Each row comes from the steps of one path. Every step used is in the known rows, and no mark comes twice. Write the path behind each row, first mark first.
Known rows:
C-W-D: [ 1.51 -2.13  1.51 -0.25  1.28 -1.53 -0.74  0.01 -1.57  1.26 -0.47  1.12
 -0.57 -0.18  2.72  0.06 -0.50  2.69  0.75  0.83  1.28  0.94 -0.55 -1.03]
K-L: [-0.06  0.17  0.23  0.12  0.93 -0.04  0.66  1.70  1.11  1.63 -0.31 -0.08
 -0.24 -0.18 -0.23  0.88  0.36 -0.67  0.11  0.35  0.22  1.74  0.59 -0.47]
T-W: [-0.06 -0.18  1.33  1.33  0.63 -0.40 -1.34 -0.30  0.13 -0.34  0.47  0.74
  0.86 -1.91  0.87 -0.10 -0.14  0.49  1.02  1.18  0.13  0.33  1.42  3.13]
T-K-L-D-F: [ 1.46  1.27  0.78 -0.90  2.91 -1.99 -0.70 -2.87  1.09  2.34 -2.60  0.71
  0.58  0.59  2.18 -1.33  1.61 -1.88 -0.58  0.14  0.63  3.15  3.69 -0.03]
L-D-W: [ 0.00  0.13  0.06 -1.38  2.68 -2.42 -1.89 -3.89 -0.72  0.15 -1.51 -1.82
  0.47 -0.70  1.42  0.55 -0.14 -1.69 -1.47 -0.41  0.03  0.16  0.82 -0.09]
T-R-C-W: [ 2.53 -0.90 -0.40  4.47  2.16  0.59 -0.29 -2.44  0.97  1.15  0.94  0.60
  1.00  1.43  2.48 -0.64 -1.25  3.23 -0.57  0.43 -0.79  4.24 -0.37 -0.94]
K-L-D-F: [ 0.97  1.57  1.29 -1.29  1.65 -1.98 -0.77 -2.05  1.17  1.27 -1.79 -0.15
  0.56 -0.48  0.38 -0.51  0.26 -1.83 -1.17 -0.83  0.81  4.19  2.84  1.64]
T-K-L: [ 0.10  0.06 -0.89  0.17  1.99 -0.06  0.53  0.98  0.91  2.79 -1.07  0.99
 -0.14  0.74  1.61  0.09  1.84 -0.52  0.54  1.32  0.08  0.61  1.40 -2.25]
W-L-D: [-0.53 -0.36  2.10 -4.26  1.77 -0.43 -0.65 -0.77  0.47  0.81 -0.33  0.40
 -0.63 -0.37  2.31 -0.86 -2.54 -0.50 -1.80  0.62  0.31  0.97  1.07 -0.62]
W-D-F: [ 1.18 -0.58  2.16 -2.26 -0.09 -0.79 -1.68 -2.45 -1.97 -0.34 -2.24  0.97
  0.94  0.43  0.06 -0.33 -0.18  0.93 -0.36  0.47  0.01  0.48  0.58  1.44]
L-D: [ 0.21  0.28  0.84 -0.96  1.42 -1.53 -0.75 -2.12  1.18  0.53 -0.30 -0.47
 -0.03 -0.63  1.96 -0.24 -0.89 -1.21 -0.79 -0.53  0.84  1.23  1.21 -0.06]
D-W: [-0.16 -0.24 -0.53 -0.51  1.30 -1.01 -1.10 -1.60 -2.04 -0.11 -1.13 -1.29
  0.58 -0.04 -0.87  0.77  0.75 -0.38 -0.73  0.11 -0.88 -0.86 -0.55 -0.28]
R-T-K-L: [ 0.59  0.26  0.28  0.25  4.08  0.52  0.83  0.03  0.78  3.98 -2.18  0.50
 -0.34  0.04  3.53 -1.94  1.01 -1.32  1.32  1.89 -0.29  2.55  1.63 -0.24]
K-L-D-W: [-0.04  0.49  0.07 -1.41  3.72 -2.71 -1.35 -2.14  0.46  1.73 -1.74 -1.76
  0.19 -0.98  1.01  1.24  0.24 -2.31 -1.23 -0.15  0.04  2.01  1.32 -0.71]
R-T-W-L-D-F: [ 0.73  0.46  5.15 -3.22  3.54 -0.73 -2.23 -3.53 -0.85  1.14 -2.06  0.76
  0.75 -2.59  3.56 -4.10 -2.80 -0.83 -0.74  1.55  0.06  4.57  3.51  6.70]
F-K-T: [ 1.20 -2.01  1.11  2.05  0.47  4.15 -0.54 -1.70  3.03  0.20 -0.74 -0.65
  0.34  0.12 -1.11  1.32  3.61  1.82  0.62  0.79 -0.05  1.02  1.07 -1.51]
D-F-K-L: [ 1.86  0.11  2.18 -0.48  0.38  1.65 -0.34 -0.19  1.00  0.96 -2.35  0.12
  0.62  0.63 -2.27  0.16  3.68 -0.52  0.53  0.47  0.10  3.58  1.62 -0.35]
T-R-C-W-L-D: [ 1.99 -1.49  1.65  0.23  3.91  0.06 -0.61 -3.28  1.72  1.98  0.60  0.99
  0.38  0.57  4.66 -1.54 -3.96  2.78 -2.41  0.99 -0.52  5.12  0.92 -1.27]
T-R: [ 0.55  0.03 -1.41  2.41  0.81 -0.57  0.91 -2.02  1.47  0.08  0.69  0.26
  0.76  1.13  0.66  0.27 -1.00  0.08 -0.09  0.96 -2.02  0.92 -0.38 -0.34]
W-D: [ 0.15 -1.51  1.40 -1.65  0.42 -0.48 -1.29 -0.72 -0.74  0.21 -1.14  0.56
  0.09 -0.30  1.44  0.59 -0.54  0.82  0.17  1.08  0.18 -0.60 -0.35 -0.82]
C-W-D-F-T: [ 2.98 -1.61  1.41  2.14  1.06  0.25 -1.25 -1.64 -0.64  0.85 -2.19  1.80
  0.31  1.50  0.45 -2.01  1.55  2.57 -0.10 -0.67  0.60  3.02 -0.48  0.05]
C-W-L-D: [ 0.83 -1.07  2.02 -2.68  2.43 -1.44 -0.17  0.08 -0.15  1.70  0.30  0.88
 -1.39 -0.68  3.42 -1.49 -2.68  1.29 -1.36  0.39  1.41  2.55  0.79 -0.59]
R-T-W-D: [ 0.48 -1.43  4.12 -0.41  2.98 -0.50 -2.12 -1.89 -1.02  1.31 -1.90  0.60
  0.67 -2.80  4.14 -1.56 -1.53  0.59  1.94  2.80  0.04  1.61  1.13  4.43]

Write each row's path:
[ 1.63  0.78  2.16  2.72  1.56 -0.22 -2.68 -4.16  2.26 -0.30 -1.82  0.90
  1.54 -0.73  0.55 -2.51  1.40 -0.69 -0.48 -0.91  0.27  3.62  2.86  3.95] -> L-D-F-T-W
[ 1.45 -0.59  4.45 -0.72  2.19 -0.87 -2.62 -3.48 -2.41  0.47 -2.94  1.07
  1.54 -2.27  2.83 -2.54 -0.86  0.58  1.33  2.17 -0.12  2.92  2.03  6.44] -> R-T-W-D-F
[ 2.50 -1.27  1.92 -0.77  0.62 -1.82 -1.41 -1.62 -2.74  0.51 -1.69  1.41
  0.30  0.34  1.31 -0.98  0.10  2.41  0.18  0.16  1.10  2.34  0.37  1.34] -> C-W-D-F
[-0.98 -0.92  0.52 -3.71  1.63  0.14 -0.86 -0.32 -2.51  0.11 -0.94 -0.38
 -0.12  0.17 -0.54  0.23 -0.88  0.44 -1.73  1.08 -1.34 -1.21 -0.86 -0.71] -> D-W-L
[-0.30 -1.36  2.87 -0.89  2.76  1.30 -2.07 -2.50  2.63  0.41  0.61  0.55
  0.44 -2.76  2.88  0.11 -1.88  1.75 -1.12  1.78  0.13  1.68  3.27  3.05] -> K-T-W-L-D
[ 1.76 -1.52  3.48 -2.76  1.72  3.31 -1.53 -4.15  2.30  0.16 -1.99 -0.10
  0.64  0.15 -0.20 -0.56  1.49  1.34 -1.71  0.66  0.07  3.25  3.14  0.07] -> W-L-D-F-K-T
[ 2.33 -0.76  2.44  0.47  1.34  2.32 -1.70 -5.53  3.13 -0.15 -2.08 -0.98
  1.17  0.03 -0.59 -0.05  3.26  0.62 -0.81 -0.39  0.54  3.32  3.25  0.58] -> L-D-F-K-T
[ 0.51 -1.94  2.36  2.27  1.38  1.17 -2.21 -0.92  1.25  0.33 -1.32  1.71
  0.86 -0.79  1.35 -0.44  0.92  1.49  1.05  1.34 -0.04  0.47  0.33  1.10] -> F-T-W-D
[ 3.25 -1.31  0.89  3.65  2.48  3.47 -0.46 -2.77  1.37  1.02 -0.65  2.18
  1.38  3.12  0.42 -3.07 -0.78  3.79 -2.40  0.08 -1.98  5.99 -0.14 -0.71] -> D-F-T-R-C-W-L
[ 2.77  0.51  0.64  4.63  3.51  1.61 -1.11 -5.27  5.12  1.79 -2.10  0.22
  2.31  2.05  0.65 -1.33  0.49 -0.45 -2.27 -0.91 -1.70  7.54  2.10 -0.40] -> K-L-D-F-T-R-C
[ 2.10 -1.03  1.09  2.28  1.54  1.05 -1.22 -0.35 -0.36  1.09  0.31  0.40
  0.41  0.16  1.79 -0.70 -0.25  3.31 -0.31 -0.63  1.16  3.21  0.17 -0.35] -> R-C-W
[ 3.73 -2.94  0.66  6.41  2.81  4.53 -0.49 -4.13  4.02  1.24  0.30 -0.16
  1.37  1.51  1.21  0.72  2.36  5.18  0.07  1.29 -0.97  5.16  0.70 -2.36] -> F-K-T-R-C-W
[ 1.94 -1.77  0.98  1.27  2.60  1.70  0.15 -1.13  0.46  1.42  1.04  1.38
  0.46  1.41  2.75 -1.18 -3.02  4.04 -1.59  1.65 -1.37  3.95 -0.49 -1.39] -> T-R-C-W-L
[ 1.41 -0.64  5.60 -3.47  1.55  0.70 -2.90 -2.98  0.59 -0.03 -1.99  1.21
  1.12 -1.43  1.00 -1.80  0.84  0.27 -0.36  2.02  0.37  3.32  3.51  2.59] -> T-W-L-D-F-K
[ 1.23 -1.97  2.47  2.96  0.94  3.61 -1.53 -1.89  2.94 -0.14 -0.20  0.03
  1.14 -1.92 -0.32  1.26  3.45  2.28  1.63  1.94  0.06  1.25  2.26  1.51] -> F-K-T-W
[ 0.77  0.00  0.37  0.23  3.07  0.49  0.29 -1.78 -0.27  2.51 -1.84  0.51
 -0.07  0.29  3.59 -2.96  0.53 -0.80  1.09  1.55 -0.50  0.91  1.04  0.28] -> R-T-K
[ 0.19 -0.70  0.77  3.31  0.87  1.67 -1.36 -1.55  1.97 -0.46  0.87  0.18
  1.11 -2.06  0.57  0.97  0.66  2.11  0.62  1.14 -0.12  0.70  2.19  3.69] -> K-T-W
[ 1.72  0.41 -0.75  2.53  1.00  1.98 -0.43 -2.58  0.84  0.90 -2.34  1.77
  1.02  2.73 -0.51 -2.73  3.83  0.08 -0.32 -0.50 -0.92  1.08  1.14 -0.91] -> D-F-T-K
[ 0.83  0.05 -0.57  2.31  4.00  0.56  0.13 -1.04  4.45  3.59 -2.14  1.00
 -0.20  1.20  2.75 -1.09  2.63 -1.70 -0.35  0.04  0.28  2.72  2.05 -3.69] -> F-T-K-L-D
[ 3.01 -1.50  0.80  2.57  3.28  0.31 -0.62 -0.64  0.43  3.57 -3.26  2.85
  0.10  2.25  2.15 -1.87  3.55  2.12  0.55  0.97  0.57  3.66  1.05 -2.20] -> C-W-D-F-T-K-L
[ 0.78 -0.46 -1.37  2.97  1.84  2.22  0.17 -0.75  1.88  1.69 -1.39  1.44
  0.03  2.23  0.99 -1.72  3.15  0.06  0.21  0.07 -0.65 -0.36  0.10 -3.08] -> F-T-K
[ 2.44 -2.31  1.18  2.58  4.40  2.32 -0.73 -4.58  3.44  1.83  1.03  0.43
  0.64  0.29  4.37 -0.45 -3.19  4.36 -2.61  1.11 -0.80  5.55  1.97 -0.76] -> K-T-R-C-W-L-D
[ 0.56  0.30  3.97 -3.52  1.44 -1.12 -2.47 -2.75 -0.70 -0.20 -0.89  1.46
  0.91 -1.85  1.88 -1.91 -2.20 -0.11 -1.29  1.00  0.30  2.51  3.28  4.73] -> T-W-L-D-F
[ 1.29 -3.26  3.91  1.58  1.62  3.18 -2.83 -2.74  2.44  0.04 -1.33  0.65
  1.30 -1.92  1.21  1.76  2.90  3.35  1.90  3.05  0.23  0.49  1.92  0.84] -> F-K-T-W-D
[ 3.01 -0.63  2.11 -0.02  3.39 -0.30 -1.40 -4.93  0.40  1.14 -0.47  1.15
  1.28  1.25  3.35 -2.53 -3.11  2.66 -2.78  0.33 -0.63  6.43  1.80  0.72] -> T-R-C-W-L-D-F
[ 1.90 -1.62  3.80 -2.10  0.94  0.98 -1.28 -1.10  0.29  1.21 -3.44  0.70
  0.71  0.47 -0.82  0.55  3.15  0.59  0.75  1.69  0.33  2.86  1.26 -1.23] -> W-D-F-K-L
[ 0.73 -0.75 -1.92  4.40  1.20  1.49  0.86 -3.42  3.47 -0.12  1.15 -0.33
  0.94  0.91  0.23  1.13 -0.19  1.68 -0.51  1.00 -2.19  1.17  0.40  0.22] -> K-T-R
[ 1.34  0.07  0.59  0.68  2.30  0.75 -0.15 -4.41  3.04  0.40 -1.30  1.35
  0.95  2.45  0.60 -2.70 -1.19 -0.41 -2.70  0.29 -2.29  4.15  1.00 -0.22] -> W-L-D-F-T-R
[ 0.56 -1.39  1.27 -1.78  1.08  0.29  0.60  2.11 -1.34  1.29  0.88  1.43
 -1.24  0.06  1.41 -1.15 -1.69  2.46 -0.58  0.85  0.64  1.39 -0.49 -0.53] -> C-W-L
